Each row was made from one small tree. The marks that hang from a mark follow it in brackets, in alphabetical order. Every link used is in the known rows. Write each row's tree.
Known rows:
sepa[nudip[fufi] razeta[nikul]]: [ 20.5  -3.1 -17.4 -17.4  -7.3 -29.8   2.7  -6.2  -0.8   0.2  22.0 -48.5
 -13.5  18.8   3.4  -9.8 -37.7]
sepa[nudip[fufi]]: [ 28.2  -4.0 -13.2   1.6  -9.1 -15.1   7.8  -2.6  -2.6  -2.5  18.0  -9.7
  -4.0  17.1  -4.7 -10.1 -33.4]
sugev[sepa[nudip pavap]]: [ 31.3   6.1  -2.2  12.8  -7.4  -1.9  15.0   8.4 -12.5  -0.5  22.4   6.4
 -23.6  12.9 -10.9   1.8 -42.9]
nikul[durev]: [ 27.9  21.2  15.8   2.2  -0.8  -8.8  23.5  10.4 -20.2  -4.4  -0.7   8.6
 -22.9   7.5  -7.5 -13.5 -28.5]
zabut[fufi]: [ 27.6  15.9  -6.9  -7.5 -12.1 -21.5  23.3  18.6 -17.7   5.0   1.8  16.5
 -21.4  22.9 -15.3   4.1 -31.6]
nudip[fufi]: [ 27.3  -1.1   9.7 -12.9  -6.5 -21.7   7.3   4.6  -7.5  -5.2  18.3   3.0
  -6.9   8.7  -3.9  -7.9 -24.4]
sugev[sepa[nudip razeta[nikul]]]: [ 24.6   7.3   3.9  -7.9 -11.1 -22.4   5.3  13.3 -11.3   3.6  11.8 -36.9
 -31.5  17.4  -2.9  -4.5 -41.3]
nikul[durev pavap[sepa[nudip razeta]]]: [ 21.2   8.0 -35.7  18.2   5.4   1.0  32.7  10.4  -7.1   3.2  22.8 -33.0
 -23.0  20.2  -2.9 -18.2 -46.4]
sepa[pavap razeta]: [ 21.4  12.2  -8.4 -17.3   1.5 -12.0  24.6  -3.9  -1.5  -3.3  34.4  13.8
 -26.1  13.6  -4.3  -9.5 -20.8]
pavap[sepa[nudip razeta[nikul[durev]]]]: [ 16.5   8.4 -23.9  10.7  -3.6  -6.0  14.9   0.2 -18.1   0.4   5.9 -55.7
 -28.1  19.8  -1.4 -19.2 -56.2]
sugev[sepa]: [ 32.0   9.2  31.0  -3.6 -10.2 -14.1   9.6  24.9 -17.8  -2.0   8.4  14.1
 -24.6   7.4 -10.7  -2.8 -26.9]
pavap[sepa[razeta]]: [ 18.2   2.6  -9.4  -5.4  -6.3  -8.0  17.4   8.1  -7.4  -3.0  22.6  -4.0
 -23.0  18.1  -6.2 -19.2 -27.4]
nudip[fufi sepa[pavap razeta]]: [ 17.7  -4.8 -26.2 -11.7   7.3 -14.1  19.8 -13.7  -2.2  -9.4  42.5 -11.4
  -8.0  19.1  -3.0 -17.1 -34.7]
sepa[nudip[fufi] pavap razeta[nikul]]: [ 19.3  -3.6 -27.6 -16.0  -1.0 -23.8   6.2 -16.1  -0.2  -1.1  36.2 -43.6
 -15.1  16.2   3.4  -3.9 -45.2]
nikul[durev pavap[sepa[razeta[fufi]]]]: [ 18.7  20.8 -28.6   5.7   5.3  -8.0  31.1  24.3 -16.1   5.3  18.7 -27.2
 -31.3  26.5  -7.9  -3.9 -42.9]
sugev[sepa[nudip pavap razeta[nikul]]]: [ 23.6   6.8  -6.8  -6.7  -5.1 -16.3   9.0   4.0 -10.1   1.8  26.7 -32.6
 -32.8  14.7  -2.9   2.0 -47.3]
nudip[fufi sepa[pavap]]: [ 23.6  -7.7 -20.0  -1.0   2.8 -10.1  12.4 -10.0 -12.6  -9.2  31.1  -4.6
  -0.6  15.2  -7.3  -6.5 -36.2]
nudip[fufi sepa[razeta]]: [ 18.9  -4.7 -15.4 -12.7   1.3 -19.6  17.4  -4.0  -2.8  -7.4  27.6 -16.0
  -6.5  21.1  -3.1 -24.3 -26.9]

Write each row's tree:
[ 22.6  -1.0 -19.2  -8.1  -4.3 -18.8  17.1  -6.3   7.6  -2.5  29.4 -16.8
 -11.9  20.9  -0.4 -21.0 -30.8]	sepa[nudip[fufi] razeta]
[ 26.9   4.7 -30.3  28.6   0.6   5.2  23.4  14.1 -17.6   2.7  11.5 -26.3
 -15.2  16.0  -7.1  -7.6 -48.8]	nikul[durev pavap[sepa[nudip]]]
[ 18.3   5.7 -26.7  -5.9   4.9  -6.4  25.1  -8.6  -8.1  -5.2  32.4   3.1
 -18.6  22.5  -7.8 -14.4 -25.3]	nudip[sepa[pavap razeta]]
[ 18.7  -0.1 -31.8   9.8  -9.1  -1.6  17.7   1.0  -2.8   0.1  22.4 -15.8
 -20.4  26.8  -6.5 -21.4 -35.9]	pavap[sepa[nudip razeta]]
[ 13.9  13.6 -39.7 -12.2  -1.4 -19.3   9.0  -1.2 -20.5   2.8  21.0 -35.1
 -25.7  35.6  -9.5   8.7 -38.5]	nudip[sepa[pavap razeta[fufi nikul]]]
[ 24.1 -13.9 -24.9  15.2 -11.0  -4.5   4.1  -0.2  -7.9  -4.0  21.0 -22.0
  -2.6  19.2  -6.5 -14.1 -47.0]	pavap[sepa[nudip[fufi]]]
[ 22.4   6.8  -5.5 -29.1  -0.7 -31.3   9.8  15.7  -7.8   6.9  21.4 -30.6
 -22.9  11.1   1.3   7.4 -18.0]	sepa[razeta[nikul[pavap]]]
[ 21.8  15.6 -21.1   7.7  -2.8 -13.8   8.5  28.5 -34.8   8.0   0.3 -51.8
 -25.2  20.4  -8.3  18.0 -53.3]	razeta[fufi nikul[durev pavap[sepa]]]
[ 23.6  20.3 -23.5   4.6  -5.8  -8.0  22.3  11.4  -6.4   4.4  29.5  -7.5
 -36.8  32.0 -11.8   2.7 -47.1]	sugev[sepa[nudip pavap razeta[fufi]]]
[ 26.4   7.8  -7.2  13.6   3.5  -1.5  24.6  20.9 -22.6   0.0  11.9 -13.8
 -18.4   7.7  -7.0  -4.9 -39.0]	nikul[durev pavap[sepa]]
[ 14.1  21.9 -16.6  -1.2  -3.9 -15.6  13.0  14.6 -26.8   2.9   2.1 -50.3
 -35.7  27.4  -6.1  -4.8 -52.8]	pavap[sepa[razeta[fufi nikul[durev]]]]
[ 23.6  28.9   1.7  -4.3  -6.7 -20.7   8.7  17.1 -32.5   3.9 -12.9 -29.7
 -30.0  20.7  -8.8   9.6 -41.3]	razeta[fufi nikul[durev]]
[ 22.5  -6.8 -28.1 -18.6  -0.8 -33.1   6.1   2.8   2.0   6.0  31.3 -56.8
 -10.4  16.6   5.4   2.0 -35.9]	sepa[nudip[fufi] razeta[nikul[pavap]]]
[ 24.5  19.2  10.6   1.9  -3.3 -17.2  17.2  13.6 -17.8   1.0   2.6 -45.2
 -37.3  12.6  -1.5 -13.4 -53.7]	sugev[sepa[nudip razeta[nikul[durev]]]]
[ 22.2   1.0 -50.6  12.8 -13.6 -12.7  -2.4  22.2 -23.1  13.6   9.0 -54.9
 -16.5  33.2 -10.3  25.0 -48.2]	razeta[fufi nikul[pavap[sepa[nudip]]]]
[ 17.0  10.9 -39.6 -15.0  -1.3 -27.8   9.5  17.9 -17.8  10.1  16.0 -47.7
 -20.9  34.9  -6.8  14.5 -28.6]	nudip[sepa[razeta[fufi nikul[pavap]]]]
[ 24.2 -20.2 -34.4   4.3  -7.6 -18.5  -5.9   8.9 -14.0   4.3  23.1 -62.2
  -1.0  14.6  -0.1   9.9 -51.1]	razeta[nikul[pavap[sepa[nudip[fufi]]]]]
[ 18.9 -10.5 -24.6 -23.2   4.8 -34.0   6.1   5.4  -8.5   1.0  30.3 -55.3
  -5.0  16.8   2.8  -0.4 -31.9]	nudip[fufi sepa[razeta[nikul[pavap]]]]
[ 26.4  -0.6   2.9  -4.5  -5.6 -19.4  15.3   8.6   3.0  -2.9  28.9 -19.6
 -19.6  16.1  -2.2 -18.6 -42.0]	sugev[sepa[nudip[fufi] razeta]]
[ 20.1  20.3 -45.9   0.4  -4.7  -7.6  24.6  -2.8  -1.4   5.0  29.5  -6.3
 -29.1  37.1 -10.5   0.6 -34.5]	sepa[nudip pavap razeta[fufi]]
[ 20.5  -0.8 -19.7  -7.4   0.1 -10.9  21.1  17.3  -4.5   2.6  31.8 -12.1
 -19.6  15.7  -3.6  -7.5 -25.3]	nikul[pavap[sepa[razeta]]]
[ 22.1  18.0   0.7 -18.7   7.3 -25.8  21.9  15.7 -14.8   4.2  12.6 -37.9
 -28.8   7.2   2.5  -1.2 -30.5]	sepa[razeta[nikul[durev pavap]]]
[ 26.9  -4.8 -23.0   3.0  -3.2  -8.7  10.8 -11.9  -2.6  -4.3  32.0  -5.1
  -5.8  14.4  -4.3  -4.1 -39.0]	sepa[nudip[fufi] pavap]
